Each row comes from the steps of one path. Every step used is in the known rows, and no mark comes twice. Write the path behind each row, first mark first.
Known rows:
fitemik bivu vizir lipub dapi: -17,-23,16,15,-12,-19,15,-32,0,0,13,16,0,-27,-3,-2,-18,29,18,14,3,8,4
lipub dapi: -14,-11,18,20,-14,-17,11,-29,-18,4,13,9,3,-7,-6,-5,-10,32,17,11,-1,2,-7
fula vizir fitemik bivu: -4,3,16,23,-2,13,8,14,33,-10,16,7,2,-2,-8,4,-14,17,16,14,5,-1,-6
fitemik fula vizir: -8,6,13,8,9,26,0,1,6,6,12,-1,1,-8,-16,6,-11,-44,21,2,0,-2,3
bebo ketu rizif dapi lipub: -2,-10,12,-23,-16,-53,15,3,-35,-7,15,-5,-11,-15,-1,-5,-1,-28,22,-1,4,9,3
ketu rizif: 2,4,17,2,16,-29,4,13,15,-8,12,-1,14,-10,3,-10,-1,13,19,9,1,-9,6
fitemik bivu fula vizir lipub: -10,-4,9,-1,-2,10,-1,13,33,-7,15,15,-2,-28,-13,2,-14,-40,17,7,2,8,9
dapi lipub: 1,1,10,-17,-3,-11,7,0,-20,-10,11,13,1,-14,-4,-3,-4,-57,18,3,0,16,0
dazezeg fitemik bivu vizir lipub: 2,-10,13,2,10,-3,13,-12,24,-11,11,18,-5,-29,-1,-4,-12,12,18,15,5,10,16
fitemik fula: 1,7,13,9,-3,16,-1,-9,1,3,3,-1,-2,-4,-11,-5,-4,-41,17,-7,0,-1,7
rizif dapi lipub: -1,-10,13,-23,-13,-32,11,-9,-33,-5,13,4,-18,-16,-5,-5,-7,-39,22,4,5,16,0
dazezeg fitemik: 16,2,17,17,13,-5,13,-18,-24,-4,13,7,-3,9,-5,-13,5,23,18,15,0,-2,5
bebo ketu rizif dapi: -3,-9,19,-3,-13,-59,14,0,-11,-2,17,-16,-17,-8,0,-9,2,50,21,4,5,-9,3
fitemik fula vizir bebo ketu rizif dapi lipub: -8,-9,10,-20,-19,-43,15,5,-40,0,10,-14,-11,-20,-8,1,-3,-55,24,0,6,6,6
bivu fitemik fula vizir lipub dapi: -24,-22,13,12,-15,-9,18,-26,-17,2,13,4,-6,-17,-15,1,-18,2,20,7,1,9,12
fula vizir: -8,7,15,6,15,15,2,5,14,0,18,7,2,-9,-11,4,-10,-9,20,13,-1,1,-2
vizir bebo: -4,13,14,16,-3,0,4,-1,5,-3,1,-1,-2,-18,-10,1,1,10,14,21,8,-2,0
bebo vizir lipub dapi: -20,-28,15,13,-17,-10,11,-37,3,-2,15,13,-9,-20,-6,-2,-17,9,16,14,2,6,2
rizif ketu: 6,5,15,4,-5,-34,-1,-9,-23,7,17,-4,-22,4,-3,-7,0,40,15,9,1,-4,1
bivu fula: -1,8,6,-7,2,12,-8,-3,23,-5,8,18,11,-3,-7,-8,5,-37,16,6,-2,-2,-8
fitemik bivu vizir bebo ketu rizif: -5,8,13,11,2,-40,14,18,15,-8,8,-10,16,-16,6,1,8,40,17,10,3,-14,2
fitemik fula vizir lipub dapi: -21,-21,15,16,-19,-9,11,-24,-14,6,14,4,-4,-22,-14,0,-20,-9,19,5,1,6,9

Which path is each row?
-2,9,9,8,0,9,-7,8,34,-5,8,24,16,-6,-4,-4,1,-28,14,6,-1,-1,-18 | fitemik bivu fula
-1,5,7,5,-7,15,-3,5,38,-9,9,17,12,1,-7,-5,0,-24,15,8,2,-4,-11 | vizir fitemik bivu fula
-11,4,11,4,15,24,9,-2,1,1,11,-1,-2,-1,-17,6,-8,-30,22,4,0,3,8 | bivu fitemik fula vizir
11,3,14,17,2,12,7,-18,-24,4,4,-3,-4,7,-11,-10,1,-32,19,-3,0,-4,11 | dazezeg fitemik fula
-14,14,7,14,-18,-6,19,6,-9,-5,6,-15,-4,-3,-14,11,11,18,15,3,0,-4,5 | bivu fitemik fula vizir bebo ketu
-3,-1,11,0,-1,21,9,-3,22,-11,17,-4,-7,8,-16,-1,-10,2,20,16,4,-4,11 | fula vizir fitemik
-11,-10,15,-2,-12,-51,21,0,-20,1,12,-25,-19,-7,-7,-2,2,36,23,6,8,-9,8 | bivu fitemik fula vizir bebo ketu rizif dapi
-9,10,11,12,-4,-33,9,29,15,-6,10,-11,20,-13,-1,3,8,12,17,7,1,-16,-1 | fitemik bivu fula vizir bebo ketu rizif
2,2,10,6,-12,24,4,-12,7,-4,4,-10,-7,8,-16,-7,-6,-36,18,-4,3,-5,17 | vizir fitemik fula
3,-1,8,-2,-3,26,7,-23,12,-4,2,-6,-5,4,-12,-6,-7,-28,21,1,4,-5,18 | bivu vizir fitemik fula
-4,0,6,4,-5,22,-4,-2,47,-11,10,19,9,2,-5,-2,-1,-32,15,12,2,-5,-15 | bebo vizir fitemik bivu fula
-4,0,6,-6,-3,26,4,-4,28,-10,15,0,-1,10,-17,-2,-7,-21,20,15,3,-7,9 | bivu fula vizir fitemik
1,3,16,6,23,3,9,-16,34,-7,10,22,10,-19,7,0,-8,34,18,19,3,4,-7 | fitemik bivu vizir
-1,-11,19,6,-8,-60,21,-6,-16,0,13,-16,-14,-12,2,-6,3,64,23,14,9,-11,1 | dazezeg fitemik bivu vizir bebo ketu rizif dapi
-1,-6,9,3,-9,34,3,-22,21,-6,5,-7,-12,9,-13,-3,-7,-45,19,2,3,-7,12 | bebo vizir fitemik fula
-3,-5,16,21,-3,17,8,0,45,-15,15,11,-4,1,-2,2,-11,19,14,18,6,-3,-10 | bebo vizir fitemik bivu
-14,11,10,13,3,16,9,1,-2,1,1,-9,-3,-15,-18,10,-3,-18,18,18,8,-1,7 | bivu fitemik fula vizir bebo
4,-3,10,-9,6,15,13,-25,28,-15,11,3,-5,4,-5,-7,-5,26,20,20,5,-3,15 | bivu vizir fitemik
